Known rows, with every step that occurs:
fero -> gopif -> bime: -.28, -.31, .20, -.04, -.18, -.13, -.63, .01, -.20, -.25, -.19, .34, .03, -.09, -.03, -.14, -.07, .12, .18, -.25, .26, .23, .11, .07
somi -> nuta: -.27, -.33, .18, .10, -.36, -.25, -.09, -.13, -.15, -.10, -.12, .18, -.01, .00, .02, -.13, -.17, -.01, .23, -.29, .15, .25, -.05, -.16
gopif -> bime -> salu -> somi -> nuta -> pebid: .13, -.36, .09, .14, -.23, -.37, -.30, -.28, -.20, -.18, -.10, .11, .03, -.04, -.02, -.07, -.22, .11, .17, -.21, .15, .28, -.10, .05
nuta -> pebid -> gopif: -.19, -.35, -.05, .22, .42, -.17, -.56, -.05, -.29, -.27, .06, .15, .10, -.08, -.01, -.19, -.41, .05, .17, -.22, .16, .35, -.01, .10
rafe -> gopif -> bime: -.45, -.39, .20, -.09, -.32, -.04, -.55, .13, -.27, -.21, -.33, .30, .00, -.10, -.05, -.17, -.09, .12, .21, -.18, .04, .17, -.08, .06
bime -> salu -> fero: -.18, -.34, .19, .06, -.07, -.10, -.28, -.10, -.25, -.05, -.08, .11, .09, -.12, .04, .11, -.32, .12, .11, -.28, .05, .08, -.02, -.05
nuta -> pebid -> gopif -> bime: -.35, -.39, .12, .09, .06, -.19, -.67, .01, -.28, -.19, -.13, .28, .04, -.12, -.06, -.17, -.11, .12, .17, -.21, .07, .25, .01, .16
nuta -> pebid -> salu: .04, -.31, .00, -.10, -.15, -.22, -.47, .01, -.26, -.14, -.01, .12, -.02, -.15, -.01, -.25, -.37, .06, .17, -.25, .15, .40, .03, .00
somi -> salu -> rafe -> gopif: -.43, -.33, -.04, -.05, .10, .00, -.25, .17, -.21, -.28, -.36, .17, .09, -.02, -.05, -.41, -.39, .01, .27, -.15, .13, .19, -.20, -.03
rafe -> gopif -> bime -> salu -> fero: -.23, -.38, .23, -.03, -.16, -.08, -.36, -.05, -.26, -.05, -.20, .14, .07, -.10, .00, .04, -.21, .18, .11, -.23, -.01, .00, -.06, .05
rafe -> salu -> fero: -.10, -.33, .16, .02, -.13, -.05, -.20, -.12, -.30, -.03, -.17, .01, .01, -.16, .01, -.23, -.25, .10, .21, -.30, .03, -.12, .03, -.05
pebid -> salu -> rafe -> gopif -> bime: -.44, -.39, .13, -.14, -.30, -.09, -.53, .18, -.25, -.19, -.37, .28, .03, -.09, -.08, -.32, -.12, .08, .22, -.15, .06, .21, -.09, .08
somi -> salu -> rafe -> zodo: -.31, -.33, .08, .08, -.08, -.23, -.35, .12, -.32, -.20, -.03, .25, .17, -.11, .10, -.09, -.31, -.04, .28, -.15, .14, .19, .08, -.01
rafe -> nuta -> bime: -.33, -.35, .21, .07, -.35, -.01, -.11, -.02, -.28, .13, -.15, .18, .17, -.10, -.11, -.07, -.06, -.06, .27, -.27, .19, .27, .19, .10
pebid -> salu -> somi -> nuta: -.07, -.33, .15, -.06, -.35, -.37, .02, -.10, -.20, .04, -.08, .08, .03, -.07, .01, -.23, -.22, -.01, .20, -.25, .25, .26, -.12, -.18
pebid -> gopif: -.45, -.35, .04, .15, .38, -.14, -.48, .07, -.29, -.17, .01, .22, .10, -.10, .01, -.17, -.39, .01, .17, -.25, .19, .33, .01, -.03
fero -> gopif -> bime -> salu -> rafe: -.38, -.33, .09, .12, .03, -.27, -.47, .03, -.15, -.24, -.29, .33, .13, -.04, -.04, -.11, -.29, .02, .17, -.19, .22, .40, .04, -.02
gopif -> bime -> salu: -.42, -.37, .28, .05, -.13, -.32, -.52, -.01, -.21, -.10, -.26, .36, .03, -.11, .00, .17, -.25, .17, .10, -.23, .08, .35, .06, -.08
nuta -> pebid: .03, -.32, .00, .18, -.09, -.12, -.53, -.14, -.24, -.33, -.01, .15, .04, -.12, -.01, -.06, -.33, .06, .20, -.25, .13, .36, -.03, .04
bime -> gopif: -.09, -.37, .06, .01, -.20, -.04, -.45, .02, -.08, -.33, -.05, .27, .20, -.02, .03, -.07, -.35, .08, .13, -.14, .12, .33, .15, -.08
salu -> somi -> nuta -> bime: -.27, -.36, .15, -.03, -.42, -.15, .05, -.16, -.25, .18, -.15, .15, .09, -.10, -.06, -.05, -.07, -.08, .23, -.30, .27, .27, -.08, -.10
gopif -> bime -> salu -> fero: -.24, -.36, .25, .01, -.16, -.12, -.36, -.09, -.25, -.02, -.16, .16, .07, -.13, .01, .09, -.19, .17, .10, -.26, .00, .03, -.01, .01
salu -> fero -> gopif: .03, -.24, .06, .00, .06, .00, -.41, -.12, -.20, -.27, .02, .13, .10, -.04, .03, -.15, -.28, .07, .17, -.28, .36, .11, .10, .06
pebid -> gopif -> bime -> salu: -.47, -.38, .23, .09, .12, -.35, -.56, .01, -.24, -.08, -.22, .35, .06, -.09, -.01, .09, -.29, .17, .09, -.21, .10, .36, .07, -.02
bime -> salu -> somi -> nuta -> pebid: .18, -.34, .04, .18, -.17, -.36, -.24, -.29, -.20, -.20, -.04, .07, .05, -.04, .00, -.06, -.31, .08, .17, -.22, .18, .32, -.11, .00
somi -> salu: -.44, -.29, .10, -.04, .22, -.13, -.17, .07, -.20, -.10, -.23, .21, .02, -.11, .01, -.26, -.32, .06, .22, -.31, .16, .15, -.06, -.18
somi -> salu -> fero -> gopif -> bime: -.23, -.31, .20, -.11, -.07, -.09, -.49, -.02, -.20, -.16, -.22, .25, .03, -.08, -.03, -.23, -.03, .16, .17, -.26, .21, .02, .07, .12
fero -> gopif -> bime -> salu: -.29, -.33, .24, .03, -.02, -.32, -.57, -.05, -.18, -.17, -.24, .36, .05, -.06, .00, .11, -.27, .19, .09, -.22, .22, .36, .13, -.02
nuta -> bime: -.41, -.34, .13, -.02, -.29, .01, -.24, -.03, -.29, .08, -.14, .24, .09, -.16, -.06, .02, -.14, -.07, .22, -.32, .22, .34, .01, -.08
fero -> gopif: -.08, -.23, .05, .03, .08, -.09, -.50, -.06, -.18, -.35, -.01, .24, .08, -.04, .03, -.14, -.33, .03, .19, -.27, .43, .33, .14, -.03

Rows:
-.09, -.36, -.02, .22, .38, -.36, -.36, -.17, -.26, -.16, .03, .11, .11, -.02, -.01, -.16, -.40, .08, .14, -.19, .20, .33, -.06, .07
bime -> salu -> somi -> nuta -> pebid -> gopif
-.12, -.33, .18, -.01, -.01, -.35, -.38, -.06, -.26, -.10, -.14, .22, .14, -.17, -.01, .06, -.31, .10, .10, -.20, .32, .32, -.04, -.09
fero -> gopif -> bime -> salu -> somi
-.37, -.35, .15, .10, -.31, -.02, -.09, .01, -.26, .10, -.21, .18, .21, -.08, -.13, -.15, -.06, -.11, .29, -.25, .21, .30, .17, .12
salu -> rafe -> nuta -> bime
-.17, -.35, -.04, .30, .40, -.19, -.46, -.03, -.28, -.25, .01, .11, .18, -.03, -.06, -.31, -.35, .02, .21, -.17, .16, .32, .11, .24
salu -> rafe -> nuta -> pebid -> gopif
-.42, -.33, .06, .18, .05, -.24, -.36, .04, -.18, -.21, -.23, .29, .15, -.08, -.02, -.06, -.41, -.03, .18, -.21, .17, .45, -.02, -.13
bime -> salu -> rafe
-.20, -.32, .21, -.06, -.19, -.07, -.56, -.04, -.21, -.20, -.16, .26, .04, -.09, -.02, -.15, -.03, .14, .17, -.26, .21, .08, .09, .13
salu -> fero -> gopif -> bime
.11, -.32, .02, -.11, -.11, -.28, -.31, -.01, -.31, -.08, .01, .05, .09, -.23, -.01, -.19, -.39, .01, .15, -.22, .28, .35, -.11, -.08
nuta -> pebid -> salu -> somi
-.34, -.38, .18, .12, .15, -.36, -.60, -.05, -.24, -.13, -.20, .32, .06, -.08, -.02, .09, -.31, .19, .08, -.19, .08, .36, .06, .04
nuta -> pebid -> gopif -> bime -> salu
.04, -.26, .10, -.01, .00, -.13, -.26, -.23, -.17, -.11, -.05, .14, .10, .03, .01, -.06, -.25, .10, .14, -.27, .37, .14, .12, .06
somi -> nuta -> bime -> salu -> fero -> gopif
-.15, -.35, .19, .04, -.10, -.29, -.12, -.07, -.30, .09, -.13, .14, .21, -.17, -.04, .10, -.31, .01, .15, -.22, .29, .33, .00, -.08
rafe -> nuta -> bime -> salu -> somi
-.08, -.39, .12, .00, -.34, .01, -.24, -.01, -.10, -.10, -.11, .23, .28, .02, -.06, -.09, -.17, .04, .18, -.13, .14, .29, .29, .10
rafe -> nuta -> bime -> gopif
-.36, -.36, .20, .26, .02, -.27, -.27, .09, -.21, -.10, -.23, .21, .23, .00, -.10, -.23, -.19, .02, .24, -.15, .11, .29, .26, .20
pebid -> gopif -> bime -> salu -> rafe -> nuta
-.16, -.31, .19, -.15, -.21, -.11, -.56, .00, -.22, -.14, -.16, .24, .02, -.10, -.03, -.22, -.04, .15, .16, -.25, .21, .10, .11, .14
pebid -> salu -> fero -> gopif -> bime
.05, -.26, .12, .02, .05, -.08, -.30, -.16, -.19, -.12, -.05, .12, .16, .01, -.01, -.07, -.25, .10, .15, -.25, .36, .13, .23, .15
rafe -> nuta -> bime -> salu -> fero -> gopif
-.34, -.38, .12, .15, -.07, -.34, -.55, .09, -.34, -.19, -.01, .32, .19, -.09, .09, .07, -.31, .02, .21, -.09, .11, .28, .14, .08
pebid -> gopif -> bime -> salu -> rafe -> zodo
-.22, -.36, .16, -.04, -.40, -.20, .09, -.19, -.27, .22, -.22, .12, .06, -.10, -.07, -.14, -.08, -.06, .25, -.29, .26, .20, -.04, -.11
rafe -> salu -> somi -> nuta -> bime
-.14, -.39, .06, -.06, -.30, .02, -.34, -.02, -.11, -.14, -.10, .27, .22, -.03, -.03, -.03, -.24, .04, .14, -.16, .16, .33, .16, -.03
nuta -> bime -> gopif
-.14, -.38, .07, -.02, -.19, -.02, -.15, .02, -.07, -.09, -.20, .22, .30, .04, -.08, -.23, -.18, .03, .20, -.12, .15, .25, .26, .10
somi -> salu -> rafe -> nuta -> bime -> gopif
-.41, -.38, .24, .00, -.13, -.26, -.51, .04, -.23, -.15, -.33, .33, .03, -.07, -.01, .09, -.29, .19, .11, -.17, .06, .31, -.01, -.03
rafe -> gopif -> bime -> salu
-.14, -.34, .17, .06, -.32, -.32, .01, -.15, -.19, -.04, -.09, .11, .06, -.06, .02, -.13, -.20, -.03, .21, -.26, .24, .23, -.14, -.19
salu -> somi -> nuta
-.21, -.37, .20, .07, -.14, -.46, -.08, -.16, -.20, .02, -.15, .16, .07, -.03, .00, -.08, -.20, .06, .15, -.22, .21, .24, -.10, -.11
pebid -> gopif -> bime -> salu -> somi -> nuta
.03, -.32, .01, .25, .02, -.17, -.29, -.09, -.20, -.27, -.13, .08, .15, -.03, -.08, -.31, -.25, .04, .27, -.19, .11, .25, .11, .22
somi -> salu -> rafe -> nuta -> pebid
-.06, -.39, .06, -.06, -.33, -.04, -.22, .04, -.09, -.07, -.14, .21, .29, .02, -.08, -.22, -.20, .01, .18, -.11, .15, .33, .29, .11
pebid -> salu -> rafe -> nuta -> bime -> gopif
.03, -.35, .08, .28, -.12, -.24, -.43, -.11, -.20, -.26, -.16, .14, .15, -.03, -.09, -.17, -.20, .08, .23, -.16, .08, .31, .15, .27
gopif -> bime -> salu -> rafe -> nuta -> pebid
.03, -.25, .08, .01, .13, -.11, -.42, -.15, -.18, -.24, -.02, .15, .11, -.02, .04, -.04, -.35, .12, .12, -.26, .35, .16, .13, .04
bime -> salu -> fero -> gopif
-.54, -.39, .20, .05, .03, -.17, -.61, .09, -.28, -.13, -.17, .32, .04, -.13, -.05, -.16, -.10, .10, .17, -.23, .09, .23, .03, .07
pebid -> gopif -> bime
-.13, -.35, .20, .08, -.26, -.41, .00, -.18, -.18, -.01, -.13, .14, .06, -.03, .02, -.03, -.26, .03, .17, -.24, .23, .27, -.12, -.20
bime -> salu -> somi -> nuta
-.12, -.37, .13, .06, .11, -.38, -.41, -.07, -.30, -.08, -.11, .18, .15, -.18, -.02, .04, -.34, .11, .09, -.18, .23, .32, -.10, -.03
nuta -> pebid -> gopif -> bime -> salu -> somi
-.02, -.23, .04, -.06, .23, -.03, -.30, -.10, -.17, -.22, -.05, .11, .09, -.02, .03, -.26, -.29, .10, .18, -.29, .36, .03, .08, .04
somi -> salu -> fero -> gopif
-.07, -.33, .12, .01, -.05, -.27, -.19, -.07, -.33, -.06, -.17, .07, .08, -.24, -.01, -.21, -.36, .02, .21, -.25, .26, .16, -.05, -.20
rafe -> salu -> somi
-.47, -.35, .12, .13, -.05, -.27, -.44, .06, -.18, -.18, -.31, .33, .12, -.08, -.05, -.07, -.28, .01, .17, -.19, .13, .40, .00, -.06
gopif -> bime -> salu -> rafe
-.52, -.38, .14, -.09, -.16, -.07, -.45, .17, -.23, -.21, -.43, .29, .04, -.07, -.08, -.33, -.10, .09, .24, -.17, .05, .13, -.13, .07
somi -> salu -> rafe -> gopif -> bime
.09, -.24, .04, -.13, .03, -.06, -.40, -.07, -.20, -.20, .03, .10, .07, -.05, .03, -.25, -.31, .08, .15, -.27, .37, .14, .13, .06
pebid -> salu -> fero -> gopif
.16, -.32, .05, -.07, -.14, -.29, -.24, -.01, -.31, -.05, .00, .02, .13, -.20, -.04, -.23, -.34, .02, .18, -.20, .27, .32, -.03, .00
rafe -> nuta -> pebid -> salu -> somi
-.33, -.31, .15, .19, .01, -.15, -.07, .11, -.18, -.11, -.25, .14, .21, -.02, -.09, -.39, -.19, -.03, .31, -.21, .14, .18, .20, .11
somi -> salu -> rafe -> nuta
-.10, -.40, .09, -.05, -.41, -.06, -.18, -.10, -.06, -.08, -.12, .24, .20, .05, -.03, -.08, -.17, .04, .16, -.16, .15, .30, .14, -.03
somi -> nuta -> bime -> gopif
-.34, -.36, .21, .05, -.20, -.30, -.15, -.15, -.20, .11, -.22, .26, .06, -.04, -.02, .18, -.26, .06, .14, -.26, .19, .39, .04, -.14
somi -> nuta -> bime -> salu
-.08, -.32, .08, -.15, -.14, -.26, -.25, .07, -.31, -.01, -.02, .10, .10, -.25, .00, -.17, -.38, -.02, .16, -.24, .29, .33, -.10, -.17
pebid -> salu -> somi
-.32, -.39, .20, .13, .07, -.42, -.49, -.10, -.21, -.09, -.21, .30, .03, -.03, -.02, .05, -.26, .19, .09, -.19, .08, .34, .04, .03
somi -> nuta -> pebid -> gopif -> bime -> salu
-.45, -.34, .05, .13, -.03, -.20, -.29, .01, -.20, -.07, -.26, .28, .16, -.08, -.06, -.03, -.33, -.06, .19, -.22, .20, .45, .00, -.09
nuta -> bime -> salu -> rafe
-.32, -.35, .23, .23, -.16, -.24, -.25, .07, -.19, -.11, -.27, .22, .21, -.02, -.09, -.19, -.16, .02, .25, -.16, .10, .29, .25, .16
gopif -> bime -> salu -> rafe -> nuta
-.28, -.37, .22, .04, .02, -.15, -.38, -.07, -.27, -.01, -.13, .15, .08, -.11, .01, .04, -.22, .17, .09, -.25, .01, .03, .00, .05
pebid -> gopif -> bime -> salu -> fero
.17, -.33, .03, .16, -.21, -.29, -.24, -.27, -.21, -.22, -.02, .06, .05, -.05, -.01, -.13, -.26, .04, .20, -.23, .18, .29, -.12, .01
salu -> somi -> nuta -> pebid
-.27, -.40, .14, .08, .00, -.28, -.52, -.06, -.27, -.13, -.14, .22, .05, -.09, -.06, -.21, -.08, .11, .17, -.20, .11, .21, -.05, .15
salu -> somi -> nuta -> pebid -> gopif -> bime
-.22, -.35, .19, .00, -.15, -.05, -.20, -.13, -.27, .09, -.11, .11, .11, -.12, .00, .13, -.24, .09, .12, -.29, .08, .09, -.01, -.02
nuta -> bime -> salu -> fero
